Each row was made from one walk, in order. Every step used is in the known rows, and no mark comes twice. Write each row's walk.
Known rows
seri, gigoz, fizodu: -243 193 -41 12 38 56 190 156 -332 -196 -8 145 234 -256 66 61 146 110 -221 58 -116 32 364 -51 147 -10 -42 308 61 -123 -2 154 -61 90 -23 90 11 2 56 14 3 -148 -34 -67 -16 -17 -159 148 -72 -169 309 -225 230 28
fizodu, gigoz, pize: -174 -54 151 -92 -191 -205 126 -107 -228 -87 49 244 326 -414 50 85 -97 -260 -92 -29 -88 -92 134 95 -143 -196 13 94 -157 -242 -42 -42 151 8 32 70 -146 -350 56 -69 82 106 -138 -198 -55 52 147 -89 -110 57 -37 -14 -152 -218
seri, zifin: 103 22 -200 200 69 -251 77 168 -309 -129 -88 39 20 39 -83 -7 -139 115 -18 -145 -99 -15 40 25 28 313 -38 54 -11 -1 246 -38 209 1 -215 155 201 -19 136 181 151 -163 -74 -206 180 25 35 177 -58 -150 -9 93 220 121
dedob, vili, gigoz: -159 17 -211 -213 -120 112 39 212 -335 -301 -154 83 314 -206 164 -32 79 127 134 67 -137 -29 -188 68 -492 -186 -192 320 205 142 -85 -64 226 -35 -181 78 107 46 332 -101 -1 97 131 -127 278 95 284 -176 -151 15 100 71 118 -78
vili, gigoz: -111 46 14 -239 42 52 -70 290 -143 -281 -2 0 163 -122 61 -22 75 -49 72 42 -3 28 -51 -53 -246 -90 27 157 64 181 -12 13 169 -190 -90 219 -11 72 263 -164 -50 40 -118 -129 -10 118 42 -63 -112 88 263 75 231 197
vili, lide: -76 -158 -72 68 164 -47 -205 146 -86 51 -22 -28 53 -97 62 -35 94 55 220 -111 107 -149 56 169 62 -238 164 35 -190 -11 -84 -72 98 -284 -363 -101 -52 464 138 52 130 68 51 99 -93 59 178 -70 122 -32 29 261 135 19
seri, zifin, vili, lide, zagab, dedob: 211 -93 -106 354 246 -219 -64 146 -261 -227 -128 133 172 97 -101 7 133 119 102 -149 -42 19 1 50 -102 -45 341 348 14 -236 426 -3 362 -357 -404 139 184 282 483 133 160 -74 -196 -112 358 56 145 255 164 -45 0 160 122 190
vumig, zifin, vili, lide: 51 125 108 30 92 92 216 -92 137 -143 -429 12 114 129 -183 -61 232 312 170 -48 189 12 -215 147 147 -367 122 -8 -132 -206 261 -52 15 -280 -446 -79 9 462 227 -145 180 239 -179 45 254 -19 171 -26 371 195 311 89 81 -87
zifin, vili, lide, zagab: 24 -24 158 235 291 88 -278 2 66 56 -223 173 216 93 -16 1 187 53 106 -11 -13 -50 -72 245 -104 -271 377 435 23 -153 154 7 248 -303 -267 -5 -144 381 356 -6 123 139 -157 86 89 88 4 -71 275 96 -47 74 -40 2
zifin, seri: 227 209 265 14 -47 147 -47 -95 -3 -114 167 157 187 189 -95 -229 6 41 -84 78 -96 141 24 215 -124 128 94 292 144 -112 213 61 -17 -223 -27 98 -146 20 33 -11 -22 -3 -48 191 139 82 1 23 109 -20 86 2 -184 47
vumig, zifin: 39 139 -14 -43 -69 23 428 -155 154 -222 -215 -44 -86 126 -86 9 186 189 72 20 121 23 -212 -176 226 -81 -74 -324 -137 -78 163 -49 -104 -27 -209 8 150 153 60 -164 108 70 -142 -72 226 -109 -14 39 233 149 204 19 -3 -27
seri, zifin, vili, lide: 110 -20 -97 271 218 -180 -144 210 -316 -71 -274 116 222 52 -179 -57 -69 242 72 -168 -35 -19 25 375 29 45 122 393 19 -116 354 -37 341 -265 -441 51 113 275 270 212 209 1 -85 -64 223 80 182 115 94 -86 91 176 272 46
dedob, zagab, lide, vili, gigoz, fizodu: -183 57 -45 145 2 50 23 103 -240 -333 282 7 242 -310 55 -40 131 -29 86 -77 -113 -72 220 -139 -139 -576 149 219 48 -88 -26 162 176 11 -466 146 248 243 319 -353 -257 19 69 11 308 131 48 41 230 -90 -250 16 -36 -263
zifin, vili, gigoz: -26 169 228 -125 88 188 -161 203 -48 -141 -214 130 306 -16 -125 -51 55 124 8 42 -19 142 -94 227 -313 -198 71 492 186 17 189 54 208 -227 -81 116 -111 68 269 -139 -68 156 -184 -34 74 121 93 -36 -9 170 292 -30 144 45
seri, zifin, vili: 170 119 -40 229 99 -122 16 145 -267 -90 -247 133 177 85 -214 -34 -124 221 -47 -135 -101 91 9 271 -69 208 -8 346 140 -115 408 -7 258 -79 -243 119 100 -4 190 171 122 -30 -117 -141 254 47 53 180 15 -80 50 20 167 49
gigoz, pize: -174 -65 -75 38 -144 -37 176 41 81 -128 -181 57 259 -208 1 96 -48 -120 -221 12 -23 -38 337 42 219 108 20 146 -92 79 33 -36 -54 -55 -27 -107 42 -227 -8 59 -4 18 -27 -46 -50 57 88 -108 -118 -128 -59 -50 207 -376
vili, lide, zagab: -54 -198 -72 235 305 -87 -266 32 -2 -27 -1 42 39 9 221 80 231 -99 221 -17 11 -225 -11 -64 -47 -213 383 80 -178 -39 -45 -22 206 -304 -289 15 -40 445 334 -27 183 -27 -68 7 25 82 -58 -131 222 33 -144 235 -9 131
lide, zagab, gigoz, fizodu: -91 67 44 246 210 -176 154 -237 -48 -229 438 278 78 -208 34 128 429 -307 -117 90 -8 -54 213 -500 24 -250 220 56 87 -284 111 85 107 -78 -37 210 55 -168 270 -191 -34 -74 -137 -60 224 145 -299 47 -54 34 -80 28 -224 261
lide, zagab, dedob: 141 -136 -3 217 104 -38 109 -153 106 -263 255 44 -63 86 167 155 394 -237 3 101 -83 32 -74 -552 -181 -107 371 -11 15 -256 116 43 62 -165 61 207 121 29 348 -130 -46 -141 -206 -89 246 -2 -147 186 111 23 -161 -45 -297 220
lide, vili, gigoz, pize: -135 35 15 -46 -97 77 109 264 -110 -246 -43 143 435 -68 27 57 158 -222 -29 65 -41 -157 -34 -85 -222 -74 336 473 -2 515 -33 34 176 -173 -323 232 -116 92 170 -120 -121 39 -330 -257 -36 58 60 -39 -27 70 116 -24 294 -38
lide, zagab, dedob, vili: 90 -164 -134 196 11 16 174 -169 -111 -309 124 73 54 31 239 126 408 -119 48 113 -149 51 -204 -478 -383 -155 235 134 128 -258 75 2 95 -86 -33 111 160 -1 454 -95 -30 -107 -52 -85 438 -31 16 102 86 6 -234 -56 -323 100
fizodu, gigoz: -18 -8 229 -100 -67 -139 -41 -130 -307 26 200 167 107 -236 44 13 -62 -178 70 -14 -60 -96 -127 55 -307 -267 -1 -28 -77 -315 -87 -55 187 65 76 171 -185 -166 85 -115 121 96 -128 -166 -48 5 81 9 -28 139 19 25 -306 64
zagab, lide, vili, gigoz, fizodu: -67 -89 -46 193 73 62 -61 170 -54 -271 224 118 121 -247 -87 -45 306 -307 210 111 137 -64 42 -139 -195 -607 243 444 -247 97 -61 97 177 -170 -519 371 -190 302 71 -152 -139 56 0 -48 46 20 138 38 38 44 279 -57 95 55
dedob, vili, lide, zagab, zifin, seri: 15 -145 -154 172 147 1 -137 -66 -286 -243 -73 200 238 -8 175 -52 278 143 172 2 -73 -105 -39 88 -300 -324 233 356 5 -178 36 -115 278 -327 -309 29 87 273 498 -49 149 56 147 78 486 107 305 -109 194 -34 -168 214 -307 28
vumig, zifin, vili, gigoz, fizodu: -62 354 159 -165 -11 237 389 -33 105 -374 -297 111 246 -20 -215 -42 236 307 -34 72 119 135 -107 58 38 -406 -1 149 14 -136 336 58 -63 -155 -354 136 59 193 224 -276 20 239 -235 -42 290 -42 24 30 200 187 529 -97 212 -63
zifin, vumig: 35 190 281 14 -93 241 -168 -226 208 -75 7 160 138 218 -151 53 -190 -96 -83 33 -4 147 -68 41 43 -87 126 125 23 159 93 67 39 -114 74 -53 -38 52 -8 -163 130 -23 2 -5 50 56 10 1 126 89 -7 -52 -50 -117

Write each row's walk
69 139 127 126 148 82 201 -158 172 -164 -371 80 136 175 -86 19 322 222 164 24 126 -26 -257 31 97 -299 278 12 -114 -192 283 -13 71 -304 -428 -10 28 462 328 -190 209 183 -254 -5 332 -37 -15 -20 436 205 160 84 -40 -9 : vumig, zifin, vili, lide, zagab
-55 -196 -20 246 334 -240 -173 -13 -131 -97 240 127 36 -148 141 58 395 -206 244 -47 125 -206 71 -274 -3 -281 384 8 -105 -175 14 -90 300 -386 -300 59 13 345 449 -122 166 -42 -102 -4 92 189 -39 -7 121 118 -77 360 -116 325 : vili, lide, zagab, gigoz
-69 -174 -48 207 -29 -14 -72 219 -19 -301 84 67 187 -258 -74 5 258 -410 185 101 97 -138 55 -127 -170 -418 273 412 -271 188 -49 -15 241 -264 -485 277 -126 225 146 -136 -100 17 -77 -140 56 89 192 -15 -1 70 203 38 114 -33 : zagab, lide, vili, gigoz, pize
102 -159 34 237 351 -96 -283 -42 -63 -188 62 156 76 109 77 20 333 -7 182 -32 63 -103 122 -51 -26 -293 521 148 -223 -231 155 -25 241 -515 -264 124 -5 363 431 -127 168 -37 -99 132 191 141 62 42 259 32 -91 277 -212 328 : vili, lide, zagab, zifin, seri
-74 -83 163 222 231 -86 -129 -22 26 -108 -90 256 373 -166 -82 37 287 -85 34 -43 60 -61 156 105 -17 -316 404 435 -8 -228 254 -55 243 -433 -241 -71 -73 134 431 -71 76 133 -192 62 140 205 73 -69 123 81 -4 184 -8 -24 : zifin, vili, lide, zagab, gigoz, pize
-42 -48 40 81 153 -18 -77 6 -216 -243 -89 19 205 -57 -54 47 29 357 10 -305 -8 57 280 135 10 -430 167 -25 47 -383 217 37 158 -157 -124 -193 449 96 457 -360 -112 21 54 143 428 194 180 152 332 -43 -420 210 -230 -91 : dedob, zagab, zifin, vili, lide
-53 -181 -24 264 302 -129 -148 72 -178 -332 -80 206 254 -44 129 80 356 -49 53 -27 -21 -119 337 -105 133 -140 545 301 -255 -172 163 -34 238 -523 -221 108 87 276 492 -87 199 -143 -141 -3 201 194 41 29 208 -45 -36 203 -68 250 : vili, lide, zagab, zifin, seri, gigoz, pize
33 -275 -64 212 268 -110 -129 14 -4 -169 139 19 17 -8 207 72 427 -156 219 -6 64 -126 -13 -276 -125 -332 483 27 -229 -227 12 -25 172 -437 -297 67 39 489 422 -58 95 -16 -91 48 90 33 81 83 225 30 -116 229 -72 212 : vili, lide, zagab, dedob
136 210 30 230 -27 -82 -68 -39 -152 -181 -72 145 143 195 -225 46 -296 -18 -78 -105 -126 83 10 36 80 210 51 150 39 149 328 -5 234 -89 -150 143 176 31 138 55 247 -163 -38 -187 243 84 10 147 22 -64 -16 51 186 20 : seri, zifin, vumig
-164 -221 -57 252 242 -246 -85 -2 -76 -175 164 170 171 -268 131 104 378 -263 125 -61 93 -223 233 -254 110 -233 384 62 -183 -151 48 -119 278 -437 -310 -1 61 216 414 -79 151 -25 -106 -40 78 235 11 -80 75 45 -83 353 37 164 : vili, lide, zagab, gigoz, pize
50 -60 121 144 293 -42 -139 -52 30 -320 -116 214 104 105 13 202 300 -94 -15 39 -8 68 -6 -264 -232 -265 426 259 3 -197 281 47 258 -292 51 300 114 -103 508 -306 -9 -73 -257 -110 364 135 -129 121 102 141 -61 12 -257 374 : lide, zagab, zifin, vili, gigoz
120 -15 -25 372 321 -306 -68 117 -343 -185 -63 242 200 -21 -168 -5 157 56 86 -167 -20 -61 44 65 -51 21 239 348 82 -242 443 -61 465 -338 -394 139 148 171 509 74 231 -77 -200 -142 336 198 60 148 76 5 24 277 89 278 : seri, zifin, vili, lide, zagab, gigoz
-46 -52 -160 87 29 68 221 -73 -123 -489 214 153 217 -122 255 111 459 -155 -11 152 -136 61 -24 -499 -418 -347 242 296 113 -219 54 76 111 -129 -153 256 151 -3 493 -145 -131 -36 -75 -87 402 -5 16 87 -2 -37 -53 -107 -134 85 : lide, zagab, dedob, vili, gigoz, fizodu
-20 -46 -29 244 0 -8 -14 3 -173 -141 226 -69 124 -121 57 -18 21 -51 145 -109 -102 -101 54 -140 -119 -396 131 44 34 -112 -24 81 183 88 -344 -31 295 269 253 -303 -179 -52 72 -13 349 98 42 36 317 -78 -428 76 -238 -236 : dedob, zagab, lide, vili
-128 -206 -235 188 131 -128 -26 -33 -329 -166 71 175 208 -238 228 -6 346 -25 225 -21 -37 -219 -83 -81 -266 -322 91 217 84 -128 -95 -134 333 -196 -340 -79 111 261 487 -55 160 53 131 -45 370 154 240 -155 32 4 -142 281 -184 49 : dedob, vili, lide, zagab, gigoz
58 -291 -235 45 -56 19 156 37 -251 -303 90 3 123 -143 114 -41 359 68 234 -45 65 15 -45 -124 -317 -429 85 126 -32 -322 -28 -107 74 -271 -272 -85 152 299 287 13 -54 88 152 121 301 -32 504 125 58 -14 6 156 -82 -41 : zagab, dedob, vili, lide
95 -130 155 214 259 76 -202 -23 52 -94 -111 155 212 53 -20 14 332 31 128 0 26 23 -71 74 -178 -383 445 360 0 -280 204 58 196 -407 -235 -17 -113 352 402 -42 39 117 -156 119 153 40 105 45 288 98 -25 68 -85 63 : zifin, vili, lide, zagab, dedob
-83 -19 -28 118 8 20 -71 129 -235 -324 205 -67 205 -177 97 -49 103 -45 198 -95 -112 -88 43 -172 -223 -427 154 116 32 -50 -38 99 252 -31 -359 109 310 292 396 -397 -189 -29 16 -57 333 168 66 14 236 -41 -293 98 -117 -124 : dedob, zagab, lide, vili, gigoz
-84 36 169 232 323 0 -152 -77 -23 -67 45 291 293 -145 -111 -7 330 -40 26 -20 64 4 155 115 -50 -472 329 456 39 -342 222 53 200 -362 -328 7 -113 221 351 -86 47 172 -125 144 151 148 26 -1 161 91 64 82 -52 65 : zifin, vili, lide, zagab, gigoz, fizodu
154 32 119 109 116 70 249 -193 183 -302 -273 36 69 175 -110 24 460 191 181 10 147 57 -264 -187 29 -405 328 -10 -167 -346 342 6 37 -366 -394 19 110 449 406 -220 146 160 -302 19 373 -63 104 103 439 215 238 90 -121 36 : vumig, zifin, vili, lide, zagab, dedob
-124 -155 -285 49 -12 34 -58 91 -308 -42 -180 44 203 -169 176 -80 72 169 230 -50 -13 -168 -95 266 -224 -302 -86 247 32 3 -183 -139 169 -107 -377 -191 45 327 248 77 128 140 259 60 225 53 407 -172 66 -73 -86 207 51 -194 : dedob, vili, lide
123 -62 121 264 261 -23 -91 -216 95 -194 -129 194 18 198 -40 208 259 -57 -37 39 -8 64 -9 -208 -61 -195 406 179 -44 -262 269 37 171 -214 108 157 32 -136 383 -205 16 -71 -204 -65 375 66 -142 139 192 119 -218 -58 -378 288 : lide, zagab, zifin, vili
